Each row was made from one small tree. The marks that hang from a mark follow it in brackets, in alphabetical order. Every link used is in the known rows. Write each row's tree.
Known rows
M[H[C G V[K]]]: [-0.464 -0.008 0.945 1.062 3.194 0.420 -0.310 -0.638 0.203 -0.295 -2.326 -0.063 -1.432 -2.730 1.538 -1.755 -2.383 -1.707 0.054 2.279 -1.040 -1.397 -4.576 -0.566]
R[C H[G M V[F K]]]: [4.316 -1.377 2.547 -0.602 -0.705 1.267 -2.000 -0.790 3.348 -0.929 3.408 0.382 0.058 -0.637 -3.111 -0.862 -0.591 0.517 2.716 1.377 -3.006 0.932 -2.214 -1.832]
M[H]: [-0.689 -1.803 0.837 -0.554 -1.967 -0.561 0.274 2.580 -2.650 2.823 -1.459 1.320 -2.153 0.775 0.549 0.419 -3.547 -1.187 -4.352 0.705 2.970 1.057 -1.480 2.513]
M[H[C G R V]]: [-2.616 2.715 -0.273 0.561 4.965 0.427 1.357 1.886 -1.325 1.014 -2.718 -0.628 -1.052 -1.262 1.426 -0.948 -0.061 0.103 -0.103 -1.028 -1.913 -1.730 -1.441 -0.083]
H[C G M R V]: [-2.600 4.183 -1.165 1.712 4.085 0.587 1.730 -1.130 -0.666 -0.573 -1.388 -2.108 1.060 1.101 1.139 1.526 3.315 0.731 0.365 -2.714 -2.623 -1.413 1.230 -1.304]
G[H[C M]]: [-1.453 0.025 -1.415 1.189 0.081 -3.152 -0.593 1.664 -0.377 0.287 -2.249 1.450 -0.984 0.459 2.565 1.512 0.395 -0.515 -1.762 -0.846 1.575 3.292 1.949 4.055]
C[H]: [-1.664 -1.392 -2.564 -0.611 -3.291 -2.393 0.826 1.147 -1.437 0.718 -1.177 1.159 -0.825 0.438 0.702 0.836 -1.715 -1.835 -1.659 1.104 4.692 0.250 1.527 2.527]
G[H[C R]]: [-2.274 -0.001 -2.050 0.323 1.303 -2.789 0.232 3.341 -3.176 0.717 -2.976 1.569 -1.088 -0.983 2.365 0.169 1.202 0.314 -2.498 -0.558 3.492 1.420 2.885 3.098]
R[C]: [-0.713 -1.363 -1.211 1.492 -3.064 -0.131 -0.702 2.206 -2.087 4.051 0.697 1.571 1.826 2.320 0.146 0.724 -1.717 -2.876 -3.442 0.363 4.403 0.702 -1.008 2.962]
K[V]: [-2.514 -1.475 0.047 -2.540 -1.161 0.333 2.765 -0.376 -2.683 2.878 -0.133 -0.440 -0.572 2.770 -1.656 0.938 -1.159 -1.239 -3.719 2.034 5.836 -1.730 -1.521 1.399]
F[V[K]]: [-0.353 -1.931 1.424 -0.898 -2.777 1.163 1.532 -2.679 -3.356 0.026 -0.950 -1.454 -0.840 -0.546 -0.439 -1.846 -2.502 -1.573 -2.921 2.422 2.147 -2.593 -0.699 -0.912]
G[H[C V]]: [-2.971 0.305 -1.831 -0.525 0.218 -1.884 0.094 1.355 -1.601 1.169 -2.643 0.909 -0.699 0.408 1.619 -0.780 -0.621 -1.748 -0.002 -0.646 1.663 -0.610 -0.161 3.537]
C[H[G M R V[F]]]: [0.721 1.389 0.067 -1.195 0.885 -0.404 1.601 -0.651 2.450 -3.911 -0.183 -2.001 -0.622 -0.493 0.454 0.726 2.662 2.885 2.958 -2.041 -1.258 0.122 4.519 -1.704]
Q[F[V[K]]]: [-2.508 -1.467 1.438 0.078 -2.921 1.407 0.103 -1.426 -1.346 -1.019 -1.386 0.000 -1.376 -0.075 -1.821 -2.765 -3.808 0.293 -3.126 3.474 1.498 -1.290 0.263 -0.518]
M[H[C G R V[F K]]]: [2.234 0.498 2.301 -0.303 4.826 0.845 -0.545 0.890 0.972 -2.941 -2.362 -0.081 -2.617 -3.452 0.521 -2.977 -0.684 2.638 1.052 1.683 -0.790 -0.304 -1.680 -2.675]
G[H]: [-1.411 -2.949 -0.625 -0.317 -3.155 -2.409 0.220 1.770 -2.393 1.520 -1.540 0.560 -1.445 0.507 2.011 1.296 -1.000 -2.102 -3.545 0.666 4.751 1.865 1.873 4.008]
H[C G M R V[F K]]: [2.343 1.959 1.569 0.916 3.961 1.065 -0.312 -1.988 1.653 -4.518 -1.249 -1.712 -0.610 -1.189 0.141 -0.681 2.573 3.066 1.539 -0.151 -1.587 0.295 1.134 -4.011]
C[H[G M R V[F K]]]: [2.670 -0.574 1.195 -1.644 0.419 0.077 0.480 -2.632 2.224 -5.399 0.097 -1.727 -0.806 -2.636 1.097 -0.429 2.047 3.503 2.667 -0.028 -0.639 0.259 3.362 -4.142]
F[V]: [-2.329 0.096 0.370 -0.670 -2.198 0.615 2.421 -0.735 -3.075 1.662 -0.918 -1.667 -0.533 1.603 -0.816 -0.637 -1.813 -2.149 -2.625 0.483 1.759 -2.521 0.353 1.446]
R[C H[M]]: [0.553 -1.158 -0.531 -0.204 -2.986 -0.449 -1.474 2.390 -1.037 4.217 2.996 2.856 1.016 2.419 -2.476 1.532 -1.115 -0.843 -1.579 -0.643 -0.429 1.770 -0.979 2.438]
R[C[H[G M V[F]]]]: [1.344 0.622 -0.690 0.304 -0.512 -0.693 -0.262 0.358 5.186 -1.526 1.873 -0.413 1.662 0.067 0.593 -0.271 0.593 -0.022 4.247 -0.964 -0.975 1.084 1.095 1.315]
R[C H]: [-0.018 -1.964 -1.193 -0.320 -3.155 -0.510 -1.313 3.430 -2.015 4.987 2.113 3.006 0.486 1.762 -3.115 0.460 -2.466 -2.409 -2.186 1.325 1.794 0.466 -2.079 3.097]

Which tree is each row?
[0.881 -2.119 0.496 -0.076 -1.097 1.491 -1.106 -0.622 -0.198 2.302 2.782 0.546 0.927 -1.147 -2.480 -0.732 -1.717 -2.960 0.827 2.430 -1.290 -1.989 -4.187 -0.783]  R[C H[G V[K]]]
[-0.588 2.364 0.139 1.546 3.546 1.192 0.720 -3.010 -0.749 -2.125 -1.128 -1.640 0.846 -1.302 1.394 0.457 2.688 1.308 0.185 -0.908 -2.192 -1.217 0.150 -3.628]  H[C G M R V[K]]
[0.627 -2.509 0.829 -1.793 -2.494 0.351 -1.074 -0.741 -2.478 1.104 1.410 0.592 2.051 -1.800 3.501 -0.568 1.298 2.424 -0.537 -1.929 -0.148 1.028 1.576 -1.248]  G[H[M R[C] V[K]]]
[-2.608 1.473 -0.131 -0.064 0.829 1.436 2.792 -0.937 -2.635 0.706 -0.754 -2.862 0.404 0.949 0.419 1.409 1.791 -0.852 -1.604 -1.333 0.497 -2.960 1.223 -1.634]  H[G R V]
[-0.614 -1.014 -2.566 0.329 -3.376 -1.853 -0.996 1.277 0.425 1.937 1.447 2.147 2.168 0.655 1.607 0.983 -0.648 -0.837 -0.331 -0.828 2.210 2.253 1.394 3.101]  R[C[H[M]]]
[2.516 -1.190 1.495 -0.898 -0.108 -1.436 -2.108 -0.614 1.696 -3.599 -1.678 1.089 -1.982 -1.358 1.106 -1.671 -0.054 2.315 1.710 0.429 0.330 2.280 0.786 0.342]  G[H[C M V[F K]]]
[-0.800 0.800 -0.432 2.674 0.744 0.368 0.631 0.611 -0.593 1.748 1.623 -1.149 2.775 0.894 1.917 2.431 2.641 -0.107 -2.296 -1.644 0.154 1.701 2.003 0.312]  H[G M R[C]]
[-2.189 1.032 -1.466 -0.105 -0.652 -0.741 1.984 -2.206 1.560 -1.148 0.083 -1.856 0.538 0.254 1.497 1.934 0.874 -1.312 2.013 -1.532 -1.202 -0.943 1.514 0.299]  C[H[G M V]]
[1.803 0.839 0.993 -1.010 -1.456 1.698 -0.641 1.256 -0.219 0.663 1.540 -0.091 1.708 2.601 -0.745 -0.372 1.479 3.342 0.348 -3.280 -0.075 0.649 1.955 -1.191]  H[M R[C] V[F]]
[-2.129 1.175 -0.829 1.030 0.729 1.863 1.234 0.575 -1.727 2.583 0.857 -1.621 3.022 0.739 0.863 0.523 1.748 -1.533 -0.613 -1.603 0.262 -2.219 -0.158 -0.490]  H[G R[C] V]
[-0.695 0.159 0.279 -2.582 -2.793 1.020 0.569 -0.617 -2.070 2.351 1.351 0.567 -1.105 2.866 -3.414 1.849 -0.969 0.007 -0.268 -1.676 -2.500 -1.250 -0.560 -0.079]  R[H[M V]]
[0.383 -0.153 -0.381 1.713 -0.532 -0.380 -0.793 1.491 1.203 3.074 3.149 0.872 0.999 1.184 -1.700 2.206 0.001 -2.167 -0.655 0.466 -1.746 1.945 -1.061 2.139]  R[C H[G M]]
[3.238 0.796 1.667 0.002 2.570 0.205 -1.509 -1.187 3.434 -3.198 0.321 0.285 -2.227 -1.042 -3.615 -0.793 0.182 1.139 3.137 1.798 -3.690 0.365 -1.977 -1.960]  R[H[C G M V[F K]]]
[-1.573 2.451 -1.355 3.937 2.689 -1.336 0.551 -0.265 1.165 -0.512 -1.544 -0.767 0.163 1.270 1.117 2.415 1.352 -1.899 -1.602 -0.015 0.180 1.567 0.241 1.861]  H[C G M]
[3.342 -0.278 2.549 0.593 0.496 2.098 -0.797 -1.434 1.661 -2.163 1.926 -1.557 1.727 -0.611 0.515 -0.785 2.077 2.673 0.852 -0.618 -1.103 0.768 0.852 -3.797]  H[G M R[C] V[F K]]
[-1.534 0.996 -0.778 0.211 2.441 -1.017 0.084 3.825 -3.359 2.219 -3.008 2.036 -1.797 -0.381 1.229 -0.671 -1.275 1.233 -3.193 -0.433 1.595 0.705 -0.307 1.599]  M[H[C R]]
[3.174 -1.583 0.580 0.138 -1.133 -0.154 -1.438 -1.607 4.916 -3.015 2.020 -0.104 1.381 -2.171 1.064 -1.485 0.080 0.585 4.016 1.031 -0.458 1.152 -0.013 -1.050]  R[C[H[G M V[F K]]]]
[-2.371 1.811 -1.486 -1.042 0.570 -0.287 2.535 -1.784 -0.156 -1.409 -0.042 -2.151 0.682 -0.548 1.972 1.835 2.756 1.024 1.577 -2.619 -1.795 -1.353 3.473 -1.604]  C[H[G M R V]]
[-0.718 0.668 0.951 0.265 4.311 0.940 0.170 -0.340 -1.499 -0.597 -2.396 -0.242 -1.285 -3.482 1.796 -1.847 -0.597 0.758 -0.270 1.105 -1.368 -1.816 -2.525 -2.308]  M[H[C G R V[K]]]
[0.134 2.479 -0.429 -0.666 2.032 0.532 0.166 1.845 -1.285 -0.840 -2.564 0.366 -1.049 1.431 -1.699 -1.472 0.987 2.163 0.218 -1.229 1.486 -1.366 1.451 -0.753]  H[C R V[F]]
[-1.410 2.181 -1.065 -0.933 0.409 -0.018 -0.288 0.599 -1.014 1.825 -0.200 1.799 -0.803 2.299 -3.480 0.856 -0.590 -0.039 1.115 -1.578 -3.103 -1.416 -1.553 0.841]  R[H[C M V]]
[3.974 -1.300 3.138 -1.365 -0.520 1.080 -0.611 -2.205 2.389 -2.581 1.822 -0.805 -2.510 -0.371 -3.565 0.232 -0.365 1.155 1.786 1.665 -2.805 0.270 -0.901 -2.975]  R[H[G M V[F K]]]
[0.247 0.771 0.066 0.466 2.310 0.570 -0.677 -2.248 0.990 -0.883 0.253 0.254 -1.004 -0.920 -2.164 0.356 0.024 -0.619 1.889 1.187 -4.159 -1.184 -2.737 -1.709]  R[H[C G M V[K]]]
[2.538 -2.141 -0.095 -0.158 -1.085 -0.318 -1.258 -0.328 4.021 -2.400 1.167 0.054 0.987 -2.841 0.483 -2.670 -1.068 -1.036 3.473 2.943 1.728 -0.218 -1.034 -0.466]  R[C[H[G V[F K]]]]
[2.535 1.302 1.655 1.996 2.601 0.578 -0.827 -2.361 3.364 -4.333 -1.092 -1.322 -0.810 -0.442 -0.151 -0.596 0.810 0.905 1.838 1.289 -1.196 0.697 -0.838 -2.092]  H[C G M V[F K]]
[-1.347 0.029 -2.380 -0.992 -3.306 -0.450 -0.298 -0.017 0.559 2.028 1.714 1.230 2.611 1.159 1.392 0.116 -0.470 -0.615 1.916 -2.316 -0.161 -0.226 0.343 1.707]  R[C[H[M V]]]
[-0.666 -0.142 -2.379 2.186 -0.882 -2.016 0.114 0.652 2.722 0.771 1.522 0.241 2.470 -0.267 2.506 1.650 0.521 -2.037 0.648 -0.206 0.704 2.196 1.173 2.788]  R[C[H[G M]]]
[4.626 -2.486 2.224 -2.257 -3.243 1.553 -2.784 0.151 1.094 0.252 3.399 2.127 -0.082 0.394 -3.911 -1.506 -1.640 1.768 1.755 0.670 -1.474 0.931 -1.987 -1.660]  R[C H[M V[F K]]]
